Each row was made from one path, in order. Every step used is in the known rows, and no mark comes twice. Write each row's path.
Known rows
U P: [  6.0  -2.8   7.4  -4.4   1.6  -3.1   7.9 -19.6  -3.2 -15.7  -5.1  10.8
  11.6  -6.2  14.6   2.6   6.4  19.9  19.3   3.3   5.4   6.1  -9.5 -30.0
  -4.6  -4.8]
P M V: [  7.3 -13.7  32.2  -9.4  23.2  -5.0  -3.0 -16.1   7.5   8.7  -5.6 -24.7
  -0.3  14.3 -10.7  -7.3 -11.5 -14.2  18.0 -13.6 -14.4  16.6 -15.8  25.8
  -1.5  -2.3]
V M F G P N: [ 54.9 -12.4  13.2  13.5   0.8   9.4  -9.3   4.0 -29.5  -9.9  -5.7  16.9
  20.4  27.5 -30.9  -5.6 -10.5 -27.6  13.9 -43.2 -19.0  18.8   2.9 -55.3
 -20.4  -8.6]
G P M: [ 24.3   9.1  22.0  -3.2   7.9   5.1  -7.8 -18.3  -9.1  -3.5   3.0   2.5
   6.7   7.8   3.5   2.9  -3.4   0.7   9.4  -7.7   6.8  19.1  10.9  51.2
   0.0   1.2]
N P M C: [  0.8  12.0   6.1 -28.8   6.1   8.3   5.4 -27.6 -11.1  15.1  -3.3   4.9
   5.2  -8.5  -8.9   9.7 -30.8  15.5  -0.1 -25.8  -3.3  32.4 -15.6  12.5
   8.8   2.5]
M F G: [ 20.1 -26.5  -7.9   8.3 -19.6   3.5   3.1   5.1  -4.2  -6.8  -6.9  17.3
   5.8  13.5 -23.0 -11.4 -10.5 -26.1   9.3 -13.4 -22.0  33.8   7.8 -25.2
 -20.6 -13.3]
V M C: [  1.1   1.3  -5.4  -3.9   3.2   0.7   0.7   3.3 -23.0   2.9 -10.8 -14.6
  -0.5  10.7 -17.5   3.9 -19.9  -7.1 -16.7 -18.0  -3.9   4.5  -6.7 -22.7
  12.3  11.8]
C M F: [ 31.5  22.1 -10.9   1.3   3.6 -15.5  18.5  -1.0  -0.6   9.6   5.9   7.7
  -9.2  35.2 -12.2  -7.2  -5.1 -11.3  -5.6  -5.9   9.0  33.0  33.4  -4.2
 -10.0 -11.3]
B M: [ -2.4   7.4   2.0   5.2   4.0  16.4  17.2  -1.4   4.9   5.1   2.0 -14.5
 -11.3   9.0  -8.9  -8.9  -8.9  -9.8  -9.8  -6.3   3.6 -12.5   6.4   1.8
  -0.3   0.5]
V M P: [ 23.2  -4.4   9.4  15.4  -7.1  -1.2   2.6  -0.7 -18.5  -4.3  -3.0  -0.6
  12.7  17.9 -12.0  -0.3  -7.9  -6.9   6.4 -38.8 -16.3   0.3 -11.5   7.2
   8.1   4.1]
G P: [11.7  3.4 11.5  7.0 -5.8 16.3 -7.2 -7.0 -5.6 -1.0  0.5 12.6 20.0 -6.3
  6.1  0.7  1.3 12.3  7.9 -8.5 19.7 -2.5 10.8 11.7 -1.3 -5.8]
M C G: [-23.0 -13.5  -8.8 -22.0 -13.1  16.4   4.6   1.5 -15.6   4.6 -18.7 -16.5
   6.9   7.0 -13.5  -0.5 -10.4  16.5 -19.4   2.5  10.7  -0.4   1.5 -48.9
   8.9  -9.4]
C G: [ -6.0 -15.2  -2.2  -9.2  -7.6   2.7   6.0   6.6  -2.7   0.1 -11.2 -19.8
   1.6  21.0  -4.6  -2.8   5.0   4.5  -9.0   1.4   1.1   3.3  -1.7 -29.3
   2.5 -12.3]
V M F G P: [ 50.8 -23.5   4.8  24.7 -17.2   4.9  -3.2   4.0 -17.1  -8.7  -8.3  14.8
  20.9  31.1 -25.9  -8.5 -15.0 -33.4  11.6 -37.6 -15.0  36.6   8.4 -15.7
 -11.8  -7.8]
V M: [ 18.9   0.9   1.4   9.3   6.8 -12.7   3.2   7.1  -9.6  -2.2  -3.1 -15.8
  -4.6  23.8 -11.3   2.3  -5.0 -20.4  -6.3 -18.6 -13.4   6.5 -10.5  -3.6
   9.4   9.5]
P M F G: [ 32.6 -22.7   2.6  -2.3  -6.2  -7.1   2.8  -7.5  -5.7  -8.2  -4.8   5.3
  -8.0  27.3 -26.3  -7.8 -16.6 -38.7  10.7 -12.5 -34.6  54.8   8.8  13.6
 -18.5  -7.2]
F G P: [ 11.4 -19.0  30.0  14.1 -21.5  17.7 -12.1  -9.4 -10.7  -1.8  -6.8   6.7
  27.5  -2.7  -6.9  -6.1 -17.9  -4.4   9.9 -21.7   7.5   7.0   3.1 -17.1
  -7.9  -8.3]
G V M P: [ 21.2 -15.5  36.2  21.2   2.7  -5.9  -8.5   0.1  -8.2  -6.4  -9.1 -15.4
  29.3  16.9  -9.7   4.9   1.3 -16.8  10.8 -45.9 -22.5  -1.9 -33.4  -8.7
  26.0 -10.2]
M C G P: [-10.8 -10.5   1.5 -15.3 -20.0  31.9  -1.7  -3.7 -21.0   4.4 -17.1  -4.2
  24.7   1.6  -6.2  -0.9  -8.6  30.0 -11.7  -7.2  31.8  -0.8  12.2 -36.8
   6.9 -13.7]
F G C M P: [ 16.3   5.1  45.5  17.2 -40.6  17.6   0.9 -11.2 -38.5   8.9 -11.8 -12.7
  21.9   8.7 -15.1 -22.5 -31.5  -8.1  -8.8 -37.7   0.8  12.9  12.7 -40.6
 -19.6 -11.9]
V M F G: [ 41.2 -26.3  -6.8  17.0 -11.7 -10.3   4.9  11.5 -12.0  -8.0  -8.8   0.1
   0.2  37.6 -34.1  -9.7 -16.9 -47.7   3.3 -29.8 -35.5  39.3  -1.7 -29.6
 -13.3  -2.9]
G P N: [ 16.4  13.5  19.5  -4.1  13.6  21.8 -15.2  -8.5 -14.7  -2.8   3.9  14.9
  18.5 -10.7   4.4   3.8   5.9  19.7  11.7 -12.8  16.2 -18.6   3.8 -25.9
  -9.2  -6.3]
B M P N: [  6.0  11.5  18.1   0.3   9.0  34.1  11.6 -10.5 -14.4   3.3   2.6   3.0
   3.9  -1.3 -10.8  -7.2  -5.8  10.5   4.5 -30.0  -1.6 -33.7  -2.8 -22.2
  -8.7  -7.1]

Write each row's path
[ 37.7 -13.6  12.0   4.6  -5.8  24.0  -9.9  -4.9 -19.3  -7.8  -3.2  32.7
  23.9   2.3 -18.3  -7.0  -3.3  -7.7  21.2 -22.5  -5.4  14.8  12.5 -49.4
 -28.3 -18.5]
M F G P N
[  6.3 -13.8  35.0 -10.3 -15.2  21.9 -13.9 -24.0 -27.3  -0.6 -12.5  -2.1
  18.1  -1.9 -16.8  -1.4 -37.9  -4.5   0.7 -18.8   6.4  25.4   5.1   4.5
   0.9   0.6]
F G P M C
[ 19.2   2.4  18.4 -13.6  14.4 -12.6   6.9 -29.1  -5.4 -18.4  -0.5  -3.3
  -0.4   6.5  11.6   5.2   1.5   6.6  20.0   3.2  -7.8  26.7  -9.5   9.4
  -1.7   1.4]
U P M
[ 34.2  29.5  -9.7   5.5 -12.5   6.3  11.3   5.2 -24.2   7.1  -0.1   1.1
  -4.1  21.3 -10.5 -18.2   0.5 -11.5 -18.5  -2.9   1.0  33.0  41.8 -21.1
 -24.8 -11.8]
G C M F
[  9.3   5.2  15.8  -5.1   4.4  15.7  -4.5  -7.6 -20.1  -1.8   1.8  17.5
  17.4 -10.9  -3.8   1.3   3.5  20.3  14.3 -24.2  -3.9 -22.0  -9.5 -26.7
  -7.7  -8.1]
M P N
[ 13.9  -6.8  33.4 -13.0  20.2  -0.8   2.9 -30.8  12.5  20.1  -3.5 -12.6
  14.1   6.9  -9.6  -1.3 -21.5   1.4  26.1 -39.3 -16.7  29.2 -34.1  19.3
   0.3  -8.2]
N P M V
[ 23.5 -13.8  42.5   3.1  -8.7   6.7 -11.3 -18.9 -13.1  -5.8  -4.6  -5.0
  13.0  11.2 -10.5  -4.3 -23.0 -17.1  12.5 -19.8  -4.3  27.5   2.3  24.6
  -5.8  -1.9]
F G P M
[ 42.1 -10.1  -9.3 -11.2  -3.2   8.9   6.6  -4.1 -10.4  -6.9  -5.7   5.7
   8.2  37.8 -11.5  -1.8  10.9  -2.9   8.7  -3.7  -3.2  43.7  26.4  26.0
 -11.4 -19.4]
C G P M F
[ -6.2 -12.7  31.0 -32.7   7.3   4.3  -1.3 -22.6  -1.9  10.0 -21.9 -31.7
  23.4  13.0 -12.3  12.8 -17.9   8.9  -3.8 -31.7  -9.6  31.0 -36.3 -31.3
  27.2 -21.1]
N P M C G V
[ 38.4 -13.6   2.4  14.0  13.4 -17.8  -2.4  14.5   3.6  -9.7  -6.6  -7.8
   6.3  32.5 -16.9   1.1  11.2 -37.8   6.6 -23.9 -31.2  28.0 -12.6 -16.2
  13.6 -13.4]
G V M F
[ 37.8 -24.5  10.0  -6.5  -4.6 -10.2   8.5 -26.2  -9.1 -24.5  -8.8  15.2
   3.7  20.3 -11.5  -5.4  -9.3 -20.8  29.5  -9.0 -27.5  59.0  -1.7 -15.2
 -22.8 -12.2]
U P M F G
[ 41.4  -5.5   6.3  -1.3 -23.2  17.3   1.3 -16.1 -26.3   1.7  -8.3  11.3
  11.1   5.2 -23.2 -12.3 -23.6 -24.6   4.8 -34.1 -42.2  67.0  -1.6 -11.0
 -32.0 -12.8]
N P M F G C
[-27.2 -16.1  20.9 -13.3   0.0  30.5  10.6   1.6   0.1   7.5 -24.0 -48.3
   7.8  16.2 -18.0  -5.1 -10.5  -3.2 -24.4 -11.8   6.2 -14.2 -13.8 -61.6
  25.5 -22.5]
B M C G V
[ 12.6   0.4  11.4 -17.3   7.5  23.3  -6.9   1.6 -40.2   2.4 -16.5 -17.6
  20.7  19.3 -18.9   5.1  -9.0  15.5 -13.4 -27.6  12.9 -11.2  -5.4 -77.9
   6.0  -6.5]
V M C G P N
[ -6.1   6.7   5.1 -23.7   7.2   3.7  -1.0 -13.6 -15.7   1.8  -5.5  -9.5
  -8.7  -0.1 -10.7   4.5 -18.1   2.3  -8.5   2.1  -3.5  19.5   3.8  21.3
   7.0   8.6]
P M C
[  0.6   3.9  11.6 -28.3  10.7   1.8   4.0 -33.2 -18.0 -14.2  -8.9  -0.8
   2.7  -7.0   5.1   6.4 -13.4  21.2   8.3   4.6   2.2  25.1  -6.4 -11.0
   2.2   3.4]
U P M C
[ -4.9  -2.0   3.1 -37.7  -1.9   8.8  10.2 -22.8 -13.8  14.2 -15.5 -14.5
   7.8  14.3 -14.2   9.5 -27.3  19.6 -10.1 -24.8  -1.9  33.0 -16.4 -16.1
  10.9  -8.1]
N P M C G
[ 14.3 -30.6  33.9  11.1  -5.6  -3.5  -1.9   7.0  -9.5  -6.8 -21.4 -35.0
  30.2  38.1 -13.7   1.5   4.5 -12.6   3.3 -45.3 -21.0   1.2 -33.9 -40.3
  28.6 -19.9]
C G V M P
[-25.7 -24.0  18.4 -17.9  -3.8  12.3  -6.9   5.0  -3.9   1.6 -25.4 -33.7
  21.4   7.5 -10.3   4.2  -1.7   7.0 -14.5  -5.6   4.4  -2.0 -20.2 -64.2
  26.0 -24.5]
M C G V
[ 17.3 -33.1  48.0  21.2   1.4 -15.0 -13.8   6.2  -1.9  -6.9 -15.9 -36.7
  16.3  26.6 -22.2  -1.0 -16.9 -48.9   0.0 -37.5 -33.7  11.8 -39.2 -48.2
  21.1  -7.6]
F G V M
[  8.2 -10.8   2.7  -6.1 -11.9  19.7  -1.4   2.6 -30.3   2.0 -18.4 -19.5
  20.4  25.3 -16.6   1.8 -13.9   9.6 -17.6 -24.7  17.1   2.7   1.8 -39.0
  14.7  -4.2]
V M C G P
[ 18.9 -18.6  -6.4  12.7 -15.3  19.0  19.6   1.4   1.7  -1.4  -6.0   2.9
  -6.5  20.7 -31.6 -20.3 -22.4 -36.5   0.2 -18.3 -18.9  20.9  14.8 -22.3
 -19.9 -12.5]
B M F G
[ 18.7  -8.7  18.1 -12.5  -0.3   9.2  -1.0  -9.8 -11.3  -3.0  -6.6 -16.7
   9.4  28.8  -0.8   2.2   2.5   3.7  -0.1  -6.4   8.3  20.4   8.8  22.9
   4.0  -9.7]
C G P M
[ 19.0  11.9  12.4 -14.9  12.7  -8.6   5.6 -25.6   1.4   9.2   3.1   2.8
   0.1   7.5  -1.5   8.3 -16.3   2.8  10.3 -25.3 -14.9  32.9 -17.8  31.9
   3.3   1.1]
N P M
[ 24.9 -28.4  64.2  15.4   6.4   0.3 -19.0  -3.2 -20.8 -10.9 -14.9 -20.4
  33.7  14.8 -26.1   0.0 -14.1 -29.3  15.5 -64.1 -36.4  -9.2 -48.7 -76.3
  10.5 -13.6]
F G V M P N
[ -1.6  -8.3  23.5  -0.2  11.8  -2.1 -11.2   2.7  -9.1  -0.4 -17.2 -29.7
  13.8   8.1 -16.8   7.1 -10.7 -16.2 -12.1 -24.7 -11.3   3.0 -29.1 -38.5
  31.6  -3.5]
G V M C
[ 30.1 -32.7  29.7   2.2   3.6 -11.4  -9.1  -4.6   4.2 -12.8 -10.7 -10.7
   8.1  26.6 -24.8  -3.0  -7.8 -49.5  14.0 -18.2 -40.7  51.5 -10.6  -1.3
  -1.2 -20.8]
P M F G V
[ 26.4   6.2  17.8   5.6  11.5   3.5  -3.5  -0.4 -29.1  -2.5  -0.7   1.3
  11.4  14.0 -14.8   3.6  -2.0  -1.2   8.9 -41.9 -18.8 -14.1 -18.8 -30.2
  -0.7   2.7]
V M P N
[ -4.0 -12.6  -8.5 -12.7  -6.4   3.8   6.4   8.0 -24.5   2.2 -20.4 -33.7
   1.6  33.0 -22.0   3.2 -17.1  -3.5 -23.6 -16.6  -2.8   7.3  -8.3 -52.5
  13.5   0.8]
V M C G
[ 33.9 -23.8   3.3  14.3 -25.0  18.1  -6.6  -3.6 -10.3  -6.6  -4.6  30.4
  24.6   7.2 -16.2  -9.9 -10.4 -13.3  17.8 -20.3  -2.0  29.9  19.3 -12.1
 -19.7 -18.1]
M F G P
[  8.3  -7.4  59.1  14.1 -17.0  13.0  -2.9 -10.9 -18.0  20.3 -19.1 -42.1
  16.7  16.5 -22.0 -31.4 -34.1 -22.9  -6.0 -31.8   0.8  12.9  -1.0 -66.6
 -19.6 -14.8]
F G C M V
[  0.7 -13.9  20.4  12.7 -33.0  23.9 -11.0   3.8 -28.6  -3.7 -14.2 -13.1
  12.4 -11.5 -11.2 -19.0 -15.9 -18.3 -10.9 -10.4 -17.1   9.5   1.2 -45.5
 -21.6  -4.0]
F G C
[ 32.5  -1.5   9.2   7.8 -13.4 -14.2  13.6  -3.2  -5.5   7.1  -2.2   1.7
  -3.0  40.1 -25.2 -14.1 -24.9 -31.5  -1.8 -19.3  -0.9  42.6  23.5 -30.4
 -17.1 -14.9]
C M F G
[ 21.7  39.2  33.6   0.4  -3.6  21.0  -1.8  -8.3 -44.9  10.1  -0.5  -3.8
  13.1   0.3  -4.9 -13.2  -6.6  16.6  -9.3 -28.7   8.3 -10.5  16.4 -52.0
 -19.1 -10.9]
G C M P N
[ 19.4  28.7  33.4  -4.8  10.5  -0.8   6.1 -14.9 -20.3  11.3   5.3   2.1
   8.9  15.5  -4.8  -2.1 -10.3  16.6   3.3 -30.5  15.8 -12.0   6.4 -34.4
  -3.8  -9.5]
C M P N
[ 24.5 -17.4  -7.8  11.7 -34.6  23.7  -5.4   9.7 -27.8  -7.6 -13.8   9.2
  10.8   0.3 -20.3 -21.6  -6.4 -25.9  -4.7  -7.7 -28.3  32.8  18.1 -42.4
 -36.1 -14.4]
M F G C
